What can hang from each mark:
Y: J
N: S
E: J
L: J S
B: J
J: B E L Y Z
S: L N

Each row was made from one small tree. Brackets hold a mark, then the marks that hang from it, in alphabetical order. Every link used is in the known rows. Write each row's tree.
Known rows:
{L {S N}}: [ 0.59  4.44 -0.22 -1.16  3.08 -0.11 -3.06 -5.54 -1.60 -2.17 -3.30  3.45
 -0.46  4.81  0.27  1.39  3.28  1.09 -0.26  0.94 -1.98 -2.73 -2.75 -4.25
 -1.76]
{N {S L}}: [ 1.13  2.94 -1.09  4.63  1.44 -0.57 -1.87 -6.52 -2.07 -3.98 -0.95  2.48
  0.39  3.85 -1.05  1.71  1.50  1.02  0.90  1.81 -0.06  0.12 -2.11 -2.42
 -1.41]
{L {J E} {S N}}: [ 0.52  3.57  0.51 -2.90  5.13 -0.55 -3.60 -5.27 -0.87  0.32 -2.91  5.14
  0.74  5.17  1.58 -0.22  6.87  2.81  0.22  1.75 -3.47 -3.02 -0.82 -4.72
 -1.91]
{E {J B {L S} Z}}: [-3.70  2.63 -0.63  0.09  2.07  1.16  0.86 -1.70 -0.65 -1.18  0.09  0.68
  1.00  4.70 -5.80  2.51  2.55  0.69  1.86  1.83 -1.28 -2.09 -3.82 -2.51
 -0.84]
{J B L Y}: [ 0.02 -1.34 -2.43 -1.54 -0.08 -1.24 -0.12 -1.77  2.89 -1.71  3.68 -1.01
  1.29  3.75 -3.73  1.59  3.79  1.56  0.67  2.55  0.25  0.04 -1.59 -1.98
 -0.77]
{S L N}: [ 0.86  4.26 -1.18  0.15  1.05  2.23 -5.37 -4.67 -1.08 -2.60  0.90  3.00
  0.47  3.21  0.69  2.48  3.59  1.14 -1.57 -0.06 -0.67 -1.13 -4.34 -0.17
 -3.15]
{Y {J B E L Z}}: [-3.44 -1.21 -0.13 -1.63  4.40  0.37 -0.53 -0.89  2.82 -1.52  7.72  2.01
  4.18  6.28 -7.13  0.02  4.43  2.11  1.71  4.97 -2.70 -0.80 -2.14 -1.81
 -2.59]
{B {J E Y Z}}: [-1.14 -2.22  0.16 -1.37  2.74 -1.32 -1.24 -2.22 -1.71 -1.34  2.79  4.30
  2.94  6.23 -4.54  4.78  3.60  1.13  0.32  1.00 -1.47 -1.92  0.79 -0.82
 -0.22]
{N {S {L {J Z}}}}: [ 0.89  2.29  1.27  4.49  2.62  0.18 -0.57 -4.15 -4.76 -2.76 -0.71  4.98
  1.06  4.15 -3.20  2.63  2.75  0.53  1.39  0.51 -0.60 -0.67 -2.03 -0.27
 -0.58]
{S {L {J Y Z}} N}: [ 1.40  0.01  1.29 -1.24  0.22  2.07 -4.10 -1.91 -2.97 -0.06  2.44  5.93
  0.06  3.02 -2.22  4.99  6.23  0.46 -1.21 -2.22  0.07 -1.94 -3.62  1.39
 -1.43]
{Y {J B E L}}: [-2.09 -0.17 -2.47 -1.40  4.33 -0.50 -1.00 -2.34  4.43 -1.84  5.80  1.03
  3.73  5.36 -4.18 -2.20  4.08  2.71  2.15  5.68 -3.69  0.34 -1.45 -2.93
 -2.99]
{E {J B}}: [-2.34  5.36 -4.45  1.23  3.98  0.34 -1.24 -2.55 -0.40 -1.38 -0.51  1.43
  1.30  3.84 -0.70  0.65  0.89  2.03  1.51  2.72 -2.78 -0.53 -1.83 -2.33
 -1.62]
{Y {J B Z}}: [-1.81  1.73 -0.62  0.27  5.17  0.05  0.28 -1.80 -0.07 -2.18  3.81  3.71
  2.17  5.72 -5.02  0.32  1.59  0.82  1.57  3.92 -3.47 -0.81 -2.26 -1.74
 -2.23]
{L J}: [ 1.92  4.80 -1.73  0.95  4.83 -0.94 -1.12 -3.24 -2.23 -2.12 -2.50  4.30
  1.03  4.32 -0.41 -0.69  1.77  1.25  0.52  2.16 -2.63 -0.67 -0.12 -1.12
 -0.67]
{Y {J B E}}: [-1.53  1.58 -2.54 -0.68  6.12 -0.93 -1.73 -3.36  3.49 -1.45  4.42  2.98
  3.21  5.70 -1.58 -2.45  3.86  2.98  1.84  5.90 -4.61 -0.01 -0.24 -4.08
 -3.17]
{E {J Y}}: [-1.62  2.65 -3.16  1.18  1.81 -0.33 -2.03 -2.84 -2.00 -1.65 -0.01  3.41
 -0.21  4.21 -1.65  2.89  0.22  0.09  0.86  0.57 -1.08 -0.60 -0.82 -1.77
 -0.03]
{N {S {L {J E Z}}}}: [-0.28  1.11  1.46  2.74  3.73 -0.01 -1.74 -4.44 -2.94 -1.28  1.39  5.59
  2.21  4.71 -2.73  2.14  5.10  2.06  1.27  1.86 -1.07 -1.17 -0.30 -1.72
 -1.13]
{B {J Y}}: [ 1.44  0.32 -2.21  0.55  1.51 -1.85 -0.92 -3.12 -2.17 -2.62 -1.57  2.77
  1.04  4.80 -2.06  3.09  1.18  0.35  0.43  0.35 -1.54 -0.22 -0.21 -0.79
  0.10]
{L J S}: [ 2.16  4.81  0.08  0.56  4.30 -1.50 -0.29 -4.56 -2.05 -1.69 -5.70  4.27
 -0.33  4.88  0.24 -0.93  2.90  1.17  0.99  1.81 -3.05 -1.51 -0.56 -3.09
 -0.28]
{N S}: [ 0.26  3.40 -1.44  4.07  3.82 -2.76 -0.50 -5.98 -2.35 -3.91 -1.85  2.28
  0.29  4.83 -1.30  1.11 -0.39  0.99  1.65  2.87 -1.07 -0.67  0.07 -4.09
 -0.56]
{E {J B L Y Z}}: [-3.84 -0.97 -2.05 -0.17  0.26  0.84  0.03  0.48 -0.01 -0.57  4.74  0.92
  1.48  4.01 -6.72  4.38  2.51  0.52  1.47  1.20  0.30 -1.01 -2.97 -0.16
 -0.35]
{L {J E} S}: [ 0.75  3.54 -0.08 -1.14  5.56 -1.69 -1.68 -4.93 -0.08 -0.70 -3.64  4.96
  1.21  5.58  0.57 -1.51  5.63  2.53  0.67  3.28 -3.37 -1.97  0.93 -4.66
 -0.91]
{B {J Y Z}}: [ 0.05 -0.77  0.02  0.33  1.72 -1.00 -0.03 -1.90 -3.83 -2.24  0.41  3.78
  1.60  5.42 -4.94  5.16  1.40 -0.09  0.25 -0.51 -0.83 -1.42 -0.56  0.49
  0.27]

Which tree is each row?
[ 1.77  0.78 -1.90 -0.68  2.54 -1.51  0.10 -1.84  0.99 -0.18  0.39  2.71
  0.92  3.45 -0.42  0.04  4.23  2.06  1.06  2.35 -2.09 -0.54  0.03 -2.47
 -0.46]	{L {J B Y}}
[-3.13  1.52 -1.24  0.95  1.99  0.25 -1.53 -1.34 -3.39 -1.46  1.68  4.98
  0.27  4.90 -4.67  4.82  0.82 -0.51  0.60 -0.07 -0.11 -1.75 -1.59 -0.44
  0.17]	{E {J Y Z}}
[-2.80  3.93 -2.65 -1.28  1.47  1.63 -2.00 -3.55  0.24 -0.97 -1.30 -0.02
  0.07  3.68 -2.07  1.50  3.48  1.72  1.61  1.35 -2.16 -1.78 -5.04 -3.71
 -2.10]	{E {J B {L {S N}}}}
[ 0.35 -0.34  0.18 -1.07  2.92 -0.71  0.70 -0.48 -0.61  0.25  2.16  3.66
  1.29  4.10 -3.37  2.21  5.08  1.23  0.68  1.94 -1.39 -1.58 -0.46 -0.91
 -0.30]	{L {J B Y Z}}
[ 0.92  2.22 -0.96  3.23  3.58 -0.83 -2.53 -6.19 -1.04 -1.63 -0.10  4.31
  1.89  3.97  0.08  0.15  4.84  2.69  1.55  2.59 -1.78 -0.02  0.29 -2.68
 -1.41]	{N {S {L {J E}}}}
[-0.43  0.82 -0.43  0.71  1.87  0.03  0.37 -1.27 -3.67 -3.80  0.21  1.35
  2.62  5.28 -7.24  4.31  1.10  0.08  0.63  0.22 -0.76 -0.65 -2.69  1.72
 -0.44]	{B {J L Z}}
[-0.38 -2.63 -0.02 -0.29 -0.29 -0.79  0.48 -0.91 -2.78 -2.77  1.86  1.62
  1.97  5.17 -7.76  5.54  1.88 -0.38  0.56 -0.67  0.23 -0.74 -1.93  1.57
  0.25]	{B {J L Y Z}}
[-1.61  0.59 -2.84 -1.81  3.24 -0.84 -1.50 -2.41  4.06 -1.34  4.76 -0.72
  3.47  4.59 -2.85 -0.47  4.92  3.58  0.90  5.20 -1.31 -0.85 -0.74 -3.18
 -2.43]	{J B E L}
[ 0.90 -1.49 -2.31  0.12 -0.52 -1.48 -0.22 -2.27 -1.03 -3.11  0.31  0.62
  1.70  4.40 -4.75  3.57  1.71  0.20  0.87  0.00 -0.60  0.25 -1.38  0.58
  0.23]	{B {J L Y}}
[-1.88  2.10 -4.06  0.16  2.11 -0.55 -1.35 -2.22  0.74 -0.69  1.25  1.54
  0.49  3.56 -1.07  1.87  1.91  1.54  1.37  2.06 -1.80 -0.71 -1.44 -2.57
 -0.65]	{E {J B Y}}
[-1.23 -2.59  1.38 -1.83 -0.21 -0.94  1.01 -1.44  1.48 -0.87  2.63  0.28
  0.61  4.93 -6.01  3.20  4.98  0.85  0.81  1.95  0.69 -2.03 -2.78 -3.33
 -0.09]	{J B {L S} Y Z}
[-3.80  3.11 -1.68  1.13  2.05  1.51 -0.84 -1.00 -3.15 -2.61  1.85  2.78
  1.40  4.63 -6.56  3.76 -0.01 -0.11  0.93  0.61 -0.13 -1.25 -3.26  0.98
 -0.56]	{E {J L Z}}
[-0.74 -1.12 -0.06 -1.24  2.21 -0.88 -0.26 -1.17  0.56 -0.81  4.25  2.01
  1.05  4.70 -4.04  3.41  3.51  1.44  0.10  2.23  0.06 -1.77 -0.98 -2.24
 -0.68]	{J B Y Z}
[ 0.61 -0.57 -2.09 -2.32  3.89 -2.03 -1.35 -2.24  2.95  1.04  2.58  2.96
  2.46  4.36  0.31 -0.38  6.62  3.62  0.99  4.01 -2.56 -0.77  1.41 -3.55
 -1.10]	{L {J B E Y}}
[-0.39 -2.61 -2.13 -1.22  0.79 -1.70 -1.46 -2.60  0.60 -2.11  2.39  0.87
  2.82  5.16 -4.38  2.79  4.19  1.67  0.81  1.48 -0.86 -0.27 -0.18 -0.64
 -0.22]	{B {J E L Y}}
[-2.36  0.18  2.03 -3.48  2.79  0.68 -3.19 -3.48 -0.35 -0.92  2.55  2.92
  1.60  5.92 -4.86  3.20  6.30  1.64 -0.20  1.51 -0.44 -4.06 -3.16 -3.47
 -2.02]	{J E {L {S N}} Z}
[ 1.56  5.38 -0.03 -1.43  3.99 -0.21 -2.65 -4.95 -3.13 -1.21 -5.16  4.79
 -0.56  4.28  0.97  0.23  4.49  1.38  0.30  0.38 -3.05 -2.58 -2.04 -3.15
 -1.36]	{L J {S N}}
[-0.23  0.93  1.06  0.01  1.58 -0.20  1.02 -2.78 -3.56 -3.22 -2.71  1.56
  1.52  5.82 -6.75  3.81  2.11 -0.16  0.89  0.13 -1.21 -1.61 -3.12 -0.62
 -0.25]	{B {J {L S} Z}}
[-0.44 -1.92  2.02 -1.06 -0.29 -0.75  0.34 -2.48 -0.84 -1.83  1.21  2.24
 -0.52  5.56 -6.49  4.03  3.41 -0.27  0.33  0.55  1.36 -2.25 -2.34 -2.23
  0.40]	{J {L S} Y Z}
[ 1.23  3.39 -1.36  0.04  3.64  0.82 -3.97 -3.95 -0.03 -1.14  0.68  4.91
  2.24  3.91  0.70 -0.39  6.03  2.69 -0.20  2.28 -2.13 -0.15 -0.62 -0.51
 -2.31]	{S {L {J E}}}
[-0.83 -1.65  0.25 -2.83  4.11 -1.18 -0.60 -0.92  1.55  1.37  4.58  4.58
  2.78  4.82 -2.67  1.76  6.93  2.66  0.72  3.21 -1.68 -2.04  1.15 -2.38
 -0.72]	{L {J B E Y Z}}
[-3.45  0.76 -1.77  0.18  2.17  0.47 -0.57 -0.67 -1.05 -0.26  3.23  2.82
  0.93  4.28 -4.12  3.98  1.94  0.96  1.21  1.11 -0.64 -1.63 -1.62 -1.55
 -0.55]	{E {J B Y Z}}
[-2.04  0.98 -1.58 -1.19 -1.02  0.68 -3.21 -3.66 -1.52 -0.97 -1.03  1.76
 -1.33  3.83 -2.88  3.72  3.07  0.12  1.12 -1.25 -0.47 -2.04 -4.10 -2.74
 -0.48]	{E {J {L {S N}} Y}}
[-0.67  1.47 -0.74 -1.49  2.76 -1.33 -1.67 -4.41  1.93 -2.07 -0.04  1.39
  1.51  5.67 -2.98 -0.23  4.58  2.34  0.74  3.51 -0.97 -1.67 -0.98 -4.71
 -1.17]	{J E {L S}}
[ 0.18 -2.66  1.48 -0.62 -0.37 -1.13  1.30 -2.30 -2.65 -2.36 -1.28  1.90
  0.63  5.62 -7.29  5.18  3.14 -0.69  0.92 -0.98 -0.22 -1.59 -2.51 -0.94
  0.87]	{B {J {L S} Y Z}}
[-0.32  1.74  0.03 -1.02  2.09  0.56 -2.32 -4.33 -0.33 -3.32 -0.55  2.67
 -0.09  5.08 -3.60 -0.01  2.63  0.12  1.25  1.46 -2.94 -1.05 -4.53 -3.21
 -2.35]	{Y {J {L {S N}}}}
[ 0.55  2.87 -1.91 -2.75  3.48  2.06 -5.17 -3.45  2.10  0.89  2.57  2.98
  2.84  2.71  1.88  0.37  8.66  4.23 -0.15  2.14 -2.53 -1.50 -2.50 -1.70
 -3.81]	{S {L {J B E}} N}
[ 2.20  0.37 -1.57 -1.66  0.20  1.54 -3.86 -2.46  0.95  0.61  1.69  2.94
  0.64  1.82  1.14  2.32  7.46  2.11 -0.23  0.02 -1.45 -0.67 -3.23 -0.68
 -2.23]	{S {L {J B Y}} N}
[ 2.67  1.02 -0.90 -0.96  0.07  1.51 -4.67 -3.25 -1.58 -0.43  0.36  4.71
 -0.35  2.42  0.68  2.95  5.99  1.04 -0.83 -1.43 -0.70 -0.76 -3.14  0.29
 -1.56]	{S {L {J Y}} N}
[ 0.29  2.89 -0.21 -1.57  1.36  0.28 -2.52 -4.75 -0.44 -2.27 -1.57  1.13
 -0.14  4.58 -2.29  1.54  3.53  0.98 -0.03  0.92 -0.91 -2.51 -3.82 -3.29
 -1.75]	{J {L {S N}}}
[-1.31  0.72 -1.10 -2.41  2.74 -1.29 -0.85 -4.00  4.32 -0.93  1.37 -0.58
  2.21  5.21 -2.35 -0.88  6.09  3.42  1.35  4.98 -1.76 -1.58 -1.04 -5.60
 -1.96]	{J B E {L S}}
[-1.31 -4.01 -0.06 -1.75  1.16 -1.09 -0.83 -1.11 -1.38 -1.69  4.30  1.82
  3.25  5.72 -7.09  5.17  4.42  0.79  0.59  0.61 -0.06 -1.23 -0.42  0.36
 -0.03]	{B {J E L Y Z}}
[-1.47 -2.61 -0.14 -1.40  0.43 -0.48  0.66 -0.11  1.91 -1.21  5.94  0.12
  1.42  4.32 -6.57  3.57  3.99  0.99  0.57  2.25  0.99 -1.47 -2.04 -1.15
 -0.65]	{J B L Y Z}
[-1.24 -2.74 -2.25 -2.98  1.03 -1.54 -1.46 -2.05  5.03 -0.14  6.12 -0.66
  2.60  4.19 -3.20  1.02  6.06  3.15  0.72  4.16 -0.25 -0.76 -0.08 -3.37
 -1.29]	{J B E L Y}
[-1.65  0.84  1.36 -2.92  1.50  1.22 -1.09 -2.38  0.29 -1.08  1.47  0.21
  0.68  4.42 -4.70  2.93  5.32  1.54  0.25  1.45 -0.67 -3.38 -4.70 -3.30
 -2.22]	{J B {L {S N}} Z}
[-0.88  1.72  1.38 -2.09  5.81 -0.69  0.08 -2.68  0.82  0.79 -0.14  4.14
  2.36  5.65 -2.06 -0.16  7.24  3.01  1.17  3.91 -3.24 -2.98 -0.08 -4.71
 -1.27]	{L {J B E Z} S}
[-2.21  4.36 -1.73 -0.77  1.46  1.42 -2.78 -4.04 -2.22 -2.08 -2.88  1.64
 -0.39  4.11 -2.34  2.34  2.39  0.74  1.14 -0.35 -1.42 -2.00 -4.82 -2.67
 -1.38]	{E {J {L {S N}}}}
[-0.86  0.94 -2.67 -0.03  3.10 -0.06  0.06 -1.98  2.50 -3.15  3.54  0.44
  2.08  4.69 -4.69 -1.76  1.49  1.38  1.98  4.57 -3.12  1.12 -3.11 -1.62
 -2.41]	{Y {J B L}}
[ 0.47  2.81  1.05 -0.94  4.79 -0.49  1.21 -2.38 -1.37 -0.33 -2.39  3.56
  0.90  4.94 -2.39  0.54  4.86  1.56  1.11  2.52 -2.64 -2.63 -1.21 -3.47
 -0.71]	{L {J B Z} S}
[-0.97  1.62  1.97 -1.93  1.46  1.01 -1.95 -3.09 -2.24 -2.03  0.23  2.21
 -0.09  5.20 -5.21  3.77  4.16  0.08 -0.16 -0.13 -0.10 -3.52 -4.39 -2.11
 -1.39]	{J {L {S N}} Z}
[-2.39 -2.01 -0.04 -3.03  3.33 -1.36 -1.42 -1.78  2.56  0.31  6.52  2.65
  2.44  5.44 -3.56  2.94  5.80  2.64  0.06  3.60 -0.65 -2.33  0.50 -3.50
 -1.14]	{J B E Y Z}
[ 0.57  2.61  0.34 -1.57  2.52  3.23 -3.46 -1.71 -1.60  0.08  2.02  3.96
  1.83  2.76 -1.23  2.58  6.70  1.89 -0.56  0.13 -1.70 -1.76 -4.47  0.59
 -3.11]	{S {L {J B Z}} N}
